What can hang from each mark:
q81: q169
q123: q40 q165 q314
q314: q81 q123
q169: q81
q165: q123
q40: q123 q165 q169 q314

Every row comes from one small tree of marks. The marks that hang from a mark follow it in brackets, in the order of their numbers. Every link used is in the known rows. Which tree was each row made from?
Known rows:
q314[q123]: [ 0.17 -0.78 -1.94  0.21 -1.89  0.11 -2.15 -1.08  0.06  2.82  0.15 -1.30
 -3.82 -0.29 -1.30 -0.85 -1.16 -1.10 -0.10 -0.33 -1.10  1.57 -3.29  1.62
 -0.71 -0.84 -0.34]
q123[q40 q165 q314]: [-1.77  0.31  3.70  0.39  0.24  0.46  0.50  0.69  3.80 -0.93 -1.00  0.25
 -0.97  0.80 -2.43  0.80  2.11 -0.88  3.25  1.49 -1.03 -0.70 -0.87  0.06
  1.01  0.02 -1.81]
q40[q165 q169]: [ 1.82  0.46 -2.00  0.49 -1.56  1.82 -0.62 -1.49 -2.95  1.36 -0.70 -0.17
  0.11  0.82 -3.99  0.22 -0.25  2.35 -1.93 -0.19 -0.39  1.42  0.46  1.61
  2.80  0.78  0.71]
q165[q123[q40]]: [-2.53 -0.11 -0.48  0.31 -0.36 -1.58 -2.22  0.57  0.39  1.14 -0.81  0.16
 -2.25 -1.64 -0.33 -2.11  1.87 -0.54  1.77  1.50 -0.68 -2.68  1.27  1.18
  0.34  0.24  0.07]
q40[q165 q314]: [ 0.37 -0.45  0.54 -1.06 -0.20  2.48 -2.84 -0.60 -2.21  1.08  0.17 -1.03
 -2.29  0.50 -4.76 -0.73 -1.07  0.45 -4.16 -0.17  0.80  0.35  0.74  0.49
 -0.59  0.45  0.32]
q123[q40]: [-1.50 -0.29  0.15  1.33  0.28 -0.44 -1.47 -1.01  0.93  2.12 -0.44 -0.42
 -3.22  0.34 -2.70 -2.54  1.30 -0.67  1.18  1.48 -0.77 -1.00 -0.17  1.20
  1.34  0.74  0.45]
q314[q81[q169]]: [-0.13 -1.45 -1.84  1.42  3.81 -0.11  0.17 -3.12  3.06  2.13  2.01 -1.44
 -6.01 -0.79  0.22 -2.19  0.20 -1.81 -0.52 -0.91  2.66  1.06 -1.10 -1.64
  0.00 -2.31  2.37]
q314[q81[q169] q123[q165]]: [-1.15 -0.56 -1.30  1.92  1.18 -0.46  2.66 -1.05  5.04 -0.44  1.70 -0.96
 -3.24 -1.03  3.14  0.74 -0.50 -2.87  1.69  0.09  0.94  1.58 -4.26 -1.97
  0.29 -3.79  0.32]
q40[q165[q123] q169[q81]]: [ 2.27 -0.38 -2.62 -1.42 -1.29 -1.04 -1.26 -0.17 -3.84 -1.35 -1.39  0.39
  3.16 -1.44 -0.38 -1.33 -0.32  1.70 -0.48 -0.62 -2.34  1.06  2.35  1.17
 -1.48  1.53  0.92]
q314[q123[q40 q165]]: [-2.60  0.67  0.74  1.35 -2.40 -0.76  1.08  0.99  3.14 -0.34 -0.87  0.05
 -0.70  0.27  0.49  0.66  0.68 -1.53  3.29  2.19 -2.74 -0.49 -2.77  0.99
  1.04 -0.93 -2.07]
q314[q81 q123[q40]]: [-1.55 -0.84 -1.13  1.74 -0.36 -2.18  0.22 -0.30  0.23  2.01  1.09 -0.76
 -0.68  0.65  4.26 -1.23 -0.50 -1.17  2.33  0.82 -0.75 -1.67 -1.59  1.02
 -0.17 -0.30  0.79]
q314[q81]: [ 0.33 -1.89 -2.25  1.58  1.61  0.08 -1.60 -3.00 -0.42  2.88  1.72 -1.55
 -4.04  0.30  0.54 -2.70 -0.48 -0.81  0.32 -0.73  1.96  0.34 -1.06 -0.28
 -0.74  0.01  2.30]
q123[q165]: [-0.96 -0.28 -0.53  0.99 -0.62  1.36 -0.39 -1.67  2.53  0.75 -0.05 -0.84
 -4.06 -0.25 -3.43 -0.81  0.83 -1.41  0.98  0.51  0.07  1.39 -2.02 -0.42
  1.10 -0.80 -0.37]
q165[q123[q314]]: [ 0.38 -0.95  0.48 -1.06  0.22  0.29 -3.54  0.27  0.66  1.31 -0.34 -0.39
 -3.07 -1.52 -1.42 -0.33  0.65 -0.13  0.43 -0.81  0.92 -0.54 -0.28  0.82
 -1.57 -0.19 -0.47]
q40[q165[q123[q314]] q169[q81]]: [ 3.47 -0.46 -0.08 -2.71 -0.32 -0.74 -1.60  0.67 -2.86 -2.16 -1.89  0.54
  3.80 -1.07 -0.13  0.19 -0.30  2.09  0.14 -1.17 -1.65  1.07  2.46  1.25
 -2.47  1.72 -0.07]
q169[q81]: [ 1.50 -1.89 -1.50 -1.09  0.63 -0.64 -2.35 -2.69 -0.12  1.13 -0.13 -1.31
 -3.42 -0.66 -2.67 -4.44 -0.38 -1.53  0.05 -0.75 -1.31  2.92 -0.77  0.53
 -3.29  1.09  1.10]
q40[q169 q314[q123[q165]]]: [-1.19  1.40 -0.38  0.35 -3.60  3.05 -0.19  1.51 -0.52 -0.45 -0.19  0.00
  0.74 -0.56 -1.24  3.04 -1.71 -1.48 -1.10  0.50 -0.83  1.17 -3.11 -0.29
 -0.87 -1.13 -2.31]
q314[q81[q169] q123]: [ 0.09 -1.21 -2.27  1.28  2.04 -1.04  0.53 -1.82  2.91  1.87  1.72 -1.52
 -4.45 -0.95  2.83 -0.76 -1.09 -2.07  0.08 -0.85  1.28  1.43 -3.14 -0.88
 -0.79 -3.02  1.64]
q123[q40[q169]]: [-1.22  1.02 -0.95  1.57 -1.10  0.17 -0.40 -0.65 -0.74  1.69 -0.58  0.45
 -0.75  0.54 -2.74 -0.60  1.18  0.42  0.99  1.24 -1.17 -0.62  0.39  1.25
  2.10  1.15  0.32]
q123[q40 q314[q81[q169]]]: [-1.04 -0.67  2.30  0.75  4.65 -0.90  1.03 -0.62  4.81  0.44  0.88 -0.41
 -3.00  0.17  1.23 -0.87  1.51 -1.04  1.92  0.46  1.77 -1.03  0.06 -1.24
  0.12 -1.41  1.20]
q40[q123 q165 q169 q314]: [ 1.96  1.90 -0.90 -1.73 -2.68  2.39 -0.41  0.85 -4.92 -0.07 -0.53  1.06
  1.99  0.82 -4.38  1.53 -1.18  2.63 -5.86 -1.10  0.92  0.58  2.11  0.31
  2.20  1.07 -1.29]

Write each row's tree:
[-1.79 -0.66  1.80  0.21  4.19 -2.07  0.47  0.89  4.25 -0.31  0.78  0.13
 -2.04 -1.79  3.80 -0.22  1.87 -1.21  2.21  0.52  1.97 -2.89  1.45 -1.31
 -0.72 -1.91  0.98]	q165[q123[q40 q314[q81[q169]]]]
[ 0.01  0.71 -1.49  2.28 -1.85 -1.29  2.12  0.51 -2.85  0.13 -0.16  0.17
  4.56  1.62  4.09  1.32 -0.89  2.10  1.32  0.78 -1.67 -1.51 -0.05  1.70
  2.51  0.84  0.90]	q314[q81 q123[q40[q165 q169]]]
[ 5.18  0.57  0.10 -3.23 -1.13 -0.36  0.68  0.19 -2.71 -2.19 -1.83  1.25
  3.93  1.02 -2.64  0.38 -0.63  3.19 -2.17 -2.68 -1.52  3.08  2.00  0.91
  0.04  2.43 -0.87]	q40[q123[q314] q165 q169[q81]]
[ 2.97 -0.19  0.66 -1.51  2.86 -0.31  1.88 -0.66  2.08 -0.69  1.01  0.21
 -1.26  0.82  0.11  0.92  0.17  1.45 -2.63 -2.63  2.88  1.21  1.15 -1.22
  2.52 -1.37  0.42]	q40[q123[q314[q81[q169]]] q165]
[ 1.67  0.98 -1.53 -0.70 -0.85  1.40  0.81  0.43 -5.15 -0.02  1.12  0.60
  2.86  1.19  0.33  1.16 -1.64  2.52 -5.21 -1.78  2.20 -0.31  2.33 -0.70
  2.07  1.08  0.39]	q40[q123 q165 q169 q314[q81]]
[ 0.41 -1.34 -0.08  0.12  1.45  1.60 -1.57 -1.12 -3.04  1.18  1.64 -1.51
 -0.64  0.77 -0.54 -0.84 -1.67  0.26 -3.66 -0.44  2.46 -0.69  0.75 -0.39
 -1.21  0.46  1.73]	q40[q165 q314[q81]]
[ 1.62  1.81  0.66 -0.87 -2.58  2.11  1.77  0.91  0.76 -1.20 -1.07  1.39
  0.87  0.63 -2.89  2.84  0.73  1.23 -0.26 -1.31  0.22  1.90 -0.82 -0.54
  3.02  0.06 -2.73]	q40[q123[q165 q314] q169]
[-0.82 -0.93 -1.69  2.02 -1.08 -0.31  1.16 -1.00  1.76  0.66  1.04 -1.26
 -1.39  0.17  3.58  0.23 -1.07 -1.68  2.42 -0.02  0.13  0.73 -3.99 -0.37
 -0.43 -1.62  0.03]	q314[q81 q123[q165]]
[-1.27  0.87  0.15  0.61 -1.15 -1.09  1.87 -0.34  1.24 -2.45 -1.52  0.82
  2.39 -0.07 -1.16 -1.22  1.41 -0.88  3.25  1.78 -3.47  1.18  0.45 -0.02
 -0.70  1.42 -0.60]	q123[q40[q169[q81]] q165]
[-1.45  0.50  0.20 -1.54 -0.47 -1.39 -2.10  1.79 -2.69 -1.74 -1.14  0.82
  3.38 -2.35  0.59 -1.42  0.24 -1.20 -0.48  1.22 -2.03 -1.65  2.93  0.05
 -4.24  1.61 -0.09]	q165[q123[q40[q169[q81] q314]]]
[ 0.18 -1.61 -0.01 -0.36  4.31 -0.77 -0.76 -0.54  3.57  0.41  1.30 -0.60
 -3.94 -2.17  2.66 -0.21  0.73 -1.25  0.78 -1.29  3.20 -0.82  0.05 -1.75
 -1.41 -2.30  1.30]	q165[q123[q314[q81[q169]]]]
[ 3.07  0.97  0.85 -2.62 -1.56  0.22  2.15  0.40  0.50 -2.98 -1.53  1.38
  2.64 -0.01 -1.88  1.05  0.32  0.27  0.11 -1.67 -1.64  3.69 -0.08 -0.80
 -0.41  1.19 -2.35]	q40[q123[q165 q314] q169[q81]]
[ 0.52 -2.00 -0.42 -0.15  2.10 -0.62 -2.63 -0.31  0.01  1.21  0.95 -0.92
 -1.79 -1.13  2.88 -0.79  0.11 -0.17  1.34 -1.41  2.48 -1.32 -0.02 -0.22
 -1.69 -0.55  0.92]	q165[q123[q314[q81]]]
[-1.07  0.94  1.22 -0.24 -0.80 -0.59 -1.46  1.96 -0.63  0.23 -1.60  1.22
  1.28 -1.04 -0.16  1.34  1.55  1.10  2.31  0.53 -0.88 -2.38  1.70  1.37
  0.55  0.66 -1.19]	q165[q123[q40[q169] q314]]
[-1.81  0.12  0.80  0.11 -2.44  1.83 -1.12  0.83  1.22 -0.03  0.22 -0.80
 -1.79 -0.58 -1.09  1.64 -1.55 -2.60 -1.11  0.50 -0.45  1.02 -3.50 -0.30
 -1.83 -1.64 -2.13]	q40[q314[q123[q165]]]
[-0.04  0.80  1.83  0.52 -0.22  0.63 -0.71  0.46  0.16  1.10 -1.19  0.54
  0.20  0.92 -2.50  0.70  1.13  1.08  1.62  0.56 -0.95 -0.58  0.64  1.34
  1.20  1.28 -0.91]	q123[q40[q169] q314]
[ 0.68  0.86 -2.00 -0.39 -0.80  1.27 -0.08 -0.42 -3.75  1.12  1.67  0.36
  0.42  0.19  0.22  0.00 -1.58  0.25 -4.23 -1.69  2.67  0.04  1.26 -1.47
  0.18  0.41 -0.05]	q40[q123 q169 q314[q81]]
[ 0.89  0.24  1.51  1.01  0.84  0.07  1.21  0.26 -1.89 -0.43 -0.20  0.62
  3.74  2.32  1.43  1.42  0.47  2.93  1.44  0.39  0.23 -1.65  2.18  1.10
  2.02  1.73  0.91]	q123[q40[q165 q169] q314[q81]]
[-3.60  0.10  1.29 -0.52 -0.11 -0.12 -3.36  1.79 -0.54  0.63 -0.16  0.24
 -1.51 -1.86 -0.86 -1.03  1.05 -1.16 -0.76  1.68  0.21 -3.56  1.78 -0.01
 -1.81  0.22 -0.71]	q165[q123[q40[q314]]]
[ 1.35  0.01  1.81 -1.09  0.47 -1.16 -0.69  0.05 -0.24 -0.92 -1.82  0.52
  2.04  0.37 -1.50 -1.28  0.62  0.01  2.28  0.09 -2.70  1.09  1.06  1.03
 -2.09  2.46 -0.19]	q123[q40[q169[q81]] q314]
[-2.57 -0.09  0.09  2.45 -1.10 -1.64  2.36  0.44  2.75 -0.34  0.58 -0.24
  0.77  0.75  4.77  0.39  0.22 -1.70  4.06  1.66 -1.23 -1.50 -2.44 -0.09
  0.84 -0.92 -0.43]	q314[q81 q123[q40 q165]]
[ 0.88 -1.64  0.63  0.31  4.43  0.46 -0.20 -1.88  3.98  1.28  1.32 -1.33
 -4.98 -0.41  0.31 -0.50  0.24 -1.16  0.08 -1.52  3.10  1.06 -1.24 -1.57
 -0.92 -2.09  1.67]	q123[q314[q81[q169]]]
[-1.33 -1.10  1.51  0.17  2.10 -1.86 -1.47  1.10  0.61  0.54  0.46 -0.09
 -0.03 -0.56  4.15 -0.77  1.20 -0.30  3.12  0.41  1.38 -3.67  1.52 -0.03
 -1.12  0.40  0.59]	q165[q123[q40 q314[q81]]]
[-1.17  0.91 -0.31  0.34 -2.92 -2.13  2.39  0.82  1.11 -2.65 -1.75  0.85
  3.84 -0.25  1.62  0.40  0.02 -1.07  3.57  1.69 -4.85  1.39 -1.72  0.86
 -0.97  0.42 -1.62]	q314[q123[q40[q169[q81]] q165]]
[-1.81 -0.69 -0.08  1.03 -0.83  1.16  0.16  0.29  0.70 -0.08  1.60 -1.00
 -0.36 -0.21  3.05  1.08 -2.09 -2.61 -0.42  0.14  0.92  0.07 -3.13 -1.37
 -2.31 -1.71 -0.71]	q40[q314[q81 q123[q165]]]
[ 0.83  0.18  1.34 -0.73  2.71  0.26  3.69 -0.33  5.46 -1.69  0.92  0.49
 -2.55 -0.19  0.75  1.27  0.94 -1.01 -0.21 -1.72  3.02  1.54 -0.91 -3.31
  2.13 -2.63 -0.83]	q40[q123[q165 q314[q81[q169]]]]
[ 0.15 -0.60  2.64  0.27  4.36 -0.76  1.73 -0.26  3.28 -0.80  0.62  0.02
 -0.69  0.93  0.84  0.11  1.28  0.83  0.97  0.58  1.63 -1.22  1.50 -0.65
  1.61 -0.90  1.30]	q123[q40[q165] q314[q81[q169]]]
[ 2.04 -0.49 -0.85 -0.19  0.22  0.48 -0.63  0.66 -3.00 -0.44  0.02  0.50
  3.17 -0.14  2.78  1.95 -0.27  2.90  0.52 -1.20  1.58 -1.47  1.94  0.77
  0.76  0.68  0.99]	q40[q165[q123[q314[q81]]] q169]
[ 0.00  0.39 -1.21  0.03 -2.24 -2.36  0.31  0.18 -1.15 -0.20 -1.46  0.38
  2.74 -0.22  1.34 -1.34 -0.56 -0.43  2.00  0.63 -4.61  1.49 -0.88  1.67
 -2.21  1.51 -0.64]	q314[q123[q40[q169[q81]]]]
[-1.91 -0.21  3.29  1.15  3.79 -0.28  3.18  0.19  7.28 -1.73  0.85  0.27
 -1.93  0.17  1.86  0.89  2.09 -1.82  3.41  1.22  1.62 -0.84 -0.53 -2.44
  1.25 -2.22 -0.13]	q123[q40 q165 q314[q81[q169]]]
[-1.20  0.69  0.48  1.08  0.10  0.98  0.58  0.61 -4.03 -0.18  0.65  0.55
  3.81  1.52  0.88  0.56 -0.46  1.69 -1.84  1.24  0.65 -2.55  2.82  0.05
  0.85  1.44  1.26]	q123[q40[q165 q169 q314[q81]]]
[ 0.87  1.82 -1.21 -1.05 -2.13  1.93 -1.29  0.37 -3.29  1.01  0.11  0.71
 -0.54 -0.09 -3.97  0.57 -0.99  0.35 -5.04 -1.17  1.07  1.00  0.76 -0.42
  0.76  0.65 -1.10]	q40[q123 q169 q314]
[ 1.08 -0.12  0.96 -0.55  0.43  0.36  1.96 -0.26  2.20 -0.89  0.75  0.27
 -0.82  1.07  1.22  0.78  0.42  0.02  0.60 -1.71  1.99  0.88 -0.79 -1.59
  1.45 -0.40 -1.05]	q40[q123[q165 q314[q81]]]
[ 0.62 -0.95  2.49  0.12  1.95 -0.51  0.19 -0.10  0.09  0.06  0.19 -0.38
  1.14  2.16  1.42 -0.33  0.66  1.88  1.45  0.52  0.86 -2.01  1.51  0.80
  1.35  1.26  1.28]	q123[q40[q165] q314[q81]]
[ 3.45 -0.54  0.42 -1.41  0.69  0.07  0.38 -0.34 -1.38  0.06  0.64  0.08
  0.73  1.98  0.39  0.25 -0.44  2.83 -1.93 -2.52  2.36  0.40  0.97 -0.02
  2.02  0.83  0.43]	q40[q123[q314[q81]] q165]
[ 3.24  0.19  1.09 -2.33 -0.74  0.48 -0.75  0.22 -1.09  0.20 -0.81  0.45
 -0.48  1.47 -3.96  0.62  0.10  2.69 -2.73 -2.13  0.62  1.32  1.14  0.80
  2.41  0.89 -0.94]	q40[q123[q314] q165]
[ 1.19 -0.18 -1.03 -2.44 -0.86  0.39 -2.23  0.96 -4.96 -2.21 -1.08  0.46
  3.76 -1.95 -1.01 -0.58 -1.31  0.86 -3.03 -0.34 -1.24  0.17  3.03  0.42
 -3.45  1.51  0.40]	q40[q165[q123] q169[q81] q314]
[ 2.37 -0.06 -0.91 -2.02 -2.48  0.42 -1.13  0.49 -4.45 -1.30 -0.89 -0.33
  3.99 -0.14 -0.54  0.58 -3.00  0.43 -3.31 -0.78 -2.94  2.44 -0.47  1.19
 -4.02  1.04 -0.64]	q40[q165 q169[q81] q314[q123]]
[ 0.75 -0.09 -1.14  0.57  0.29  2.55 -0.50 -0.73 -4.67  0.68  0.92 -0.40
  1.88  0.90 -0.19  0.59 -1.92  1.48 -3.61 -0.56  1.90 -0.43  1.41 -0.19
  0.15  0.81  1.48]	q40[q165 q169 q314[q81]]
[-0.83  0.08 -1.27 -0.74 -0.86 -2.72 -1.23  0.61 -1.66 -0.91 -1.53  0.87
  2.51 -2.19  0.89 -2.27  1.23 -0.29  2.15  1.08 -2.73 -0.91  2.32  0.73
 -2.34  1.86  0.34]	q165[q123[q40[q169[q81]]]]
[-2.31  1.63  0.17  2.05 -1.83  0.66  1.77  0.22  1.42 -0.53 -1.06  0.83
  0.66  0.39 -2.02  0.75  1.89  0.03  2.58  2.17 -1.45 -0.29 -0.15  0.21
  3.10  0.23 -0.66]	q123[q40[q169] q165]
[-0.10  1.47 -0.79  0.98 -3.38 -0.76  0.88  0.97 -2.20  0.40 -1.78  0.85
  3.19  1.21 -0.33  1.56 -0.30  2.32  0.64  1.38 -3.13 -0.72 -0.34  2.50
  2.68  0.94 -0.69]	q314[q123[q40[q165 q169]]]
[-0.98 -0.22 -0.24  1.53  1.67 -2.32  2.63 -0.05  2.56 -0.13  0.63 -0.39
  0.12  0.25  3.76  0.21  0.02  0.13  0.66  0.98 -0.14 -0.93 -0.52  0.10
  1.57 -1.81  1.18]	q314[q81[q169] q123[q40[q165]]]
[-2.29  1.84 -0.16  2.15 -3.91 -0.17  2.34  1.50  1.41 -0.72 -1.34  0.89
  1.97  0.33  0.68  2.40  0.66 -0.26  3.47  1.99 -3.21 -0.12 -2.23  1.02
  2.13 -0.54 -1.95]	q314[q123[q40[q169] q165]]
[-0.78 -0.96 -0.67  0.38  2.01  0.38 -0.38 -0.49  1.82  1.30  2.40 -1.57
 -3.70 -1.34  2.30  0.05 -2.13 -3.11 -2.58 -0.86  2.29  0.75 -2.91 -1.83
 -2.66 -3.20  0.55]	q40[q314[q81[q169] q123]]
[-2.18  1.28  0.66  0.29 -0.88  1.62 -1.58  0.60 -2.00  1.34 -0.19  0.46
 -0.02  0.09 -3.09  0.18  0.20 -0.51 -1.50  1.63 -0.33 -1.30  1.21  0.39
 -0.29  1.05 -0.29]	q123[q40[q169 q314]]
[ 0.92  1.31 -0.38 -2.30 -2.30  1.14  1.29  0.73 -1.37 -3.00 -0.81  1.05
  2.61 -0.70 -2.48  0.12 -0.82 -1.07 -2.96 -0.71 -0.97  2.83  0.59 -1.79
 -1.84  0.89 -1.89]	q40[q123[q165] q169[q81] q314]
[-1.81 -0.09  1.84  0.37  3.57  0.12  0.83  0.14  1.53 -0.75  1.39 -0.20
 -0.90  0.12  0.24 -0.32  0.19 -0.72 -2.25  1.33  2.19 -2.09  2.09 -1.69
  0.42 -1.02  1.67]	q123[q40[q165 q314[q81[q169]]]]
